What can hang from each mark
W: Z
T: X
A: N
N: A X
X: C N T
C: Q X
D: N
Q: C
Z: X

In the rows, 128 means zero.
Known rows, with every way that one mark hangs from another
T(X(N)): [165 130 141 147 101 107 143 115 154 160 149 139 156 161 135  87]
Q(C(X(N T))): [133  73 120  74 130 107 139  83 124 110 104  91 110 139 124  85]
Z(X(C)): [144  94 118 174 143 100 138 121 134 140 131 149 110 143 139 114]
D(N(X(C T))): [152  63 103 148 148 103 137  96 136  94 150  96 123 164 156  93]
D(N(A)): [139 106 119 131 112 131 116 109 102  64 123 136 130 112 178 101]
N(A X(C)): [141  80  78 175 126  94 111  63 119 150 107 166 116  92 136 120]
W(Z(X)): [139 170 110 172 126  95 124 112 133 141 151 128 123 156 150  68]
D(N(A X)): [150  95  94 134 112 109 110  99 115 100 131 137 132 133 178  96]
C(Q X(N(A) T)): [142 103 132 190 100  97 132  97 157 116 130  98 143 132 142  77]
T(X): [160 110 139 125 113  91 136 122 139 173 155 146 128 149 136 118]
N(X): [144 113  93 131 126  96 120 112 145 179 139 131 132 157 130 122]
N(A X(C T)): [138  59  60 178 136  94 122  52 138 130 135 142 116  80 124 104]
X(C(Q) N(A) T): [132  81 115 242 137 130 155  58 149  59 121  99 143  82 126  63]
A(N(X(C T))): [141  48  85 140 110 107 147  99 137 141 149 110 131 121 132  95]
C(Q X(N T)): [145 103 143 183 111  97 141 110 165 126 137  80 142 160 136  81]
T(X(C N)): [167 101 147 175 122 102 150  95 147 153 133 138 140 156 128  94]
X(C N(A) T): [130  82 100 218 142 146 154  56 154  55 126 110 147  77 107  64]

Rows
[142  49  91 152 107  99 147  99 134 143 147 105 128 123 141  93] => A(N(X(C(Q) T)))
[166 100 146 201 107  92 141  83 135 146 122 148 138 130 147  89] => T(X(C(Q) N(A)))
[140  85 141 162 124  81 133 116 150 139 143  89 115 149 137 111] => C(Q X(T))
[138 114 138 236 121 129 136  73 123  88  82 132 142 101 141  86] => X(C(Q) N(A))
[133  84 115 207 158 145 167  76 169  69 137  85 147 118  99  70] => X(C N T)
[164 101 136 182 111 104 142  82 138 141 124 156 141 127 134  89] => T(X(C N(A)))
[142  63  83 165 159  91 140  80 157 149 150 107 116 139 112 112] => N(X(C T))
[163 129 130 153  89 108 135 102 145 150 141 156 155 131 140  84] => T(X(N(A)))
[132  70 113  78 122 109 133  72 118 104  98 102 111 117 129  81] => Q(C(X(N(A) T)))
[136  86 130 232 151 128 166  78 163  73 133  73 143 124 118  69] => X(C(Q) N T)
[140  68  80 121  95 110 141 114 142 148 160 110 141 125 137  90] => A(N(X(T)))
[129  57 118  59 139  98 134  87 115 120 108  96  91 130 127 106] => Q(C(X(T)))
[136  86 133  71 123 108 131  90 110 123  85 107 110 147 132  96] => Q(C(X(N)))
[128 124  91 176 112 153 144  86 163  67 150 109 168  82 118  56] => X(N(A) T)
[164  82 155 169 130  76 142 103 129 167 134 139 110 150 143 122] => T(X(C(Q)))
[141 123 131 150  96 120 121 103 144 130 110 135 147 136 125  95] => C(X(N(A)))
[148  80  82 139 118 109 118  91 128  86 151 121 132 124 170  84] => D(N(A X(T)))
[134  86 125  75 114 109 125  80 104 118  79 119 110 126 136  94] => Q(C(X(N(A))))
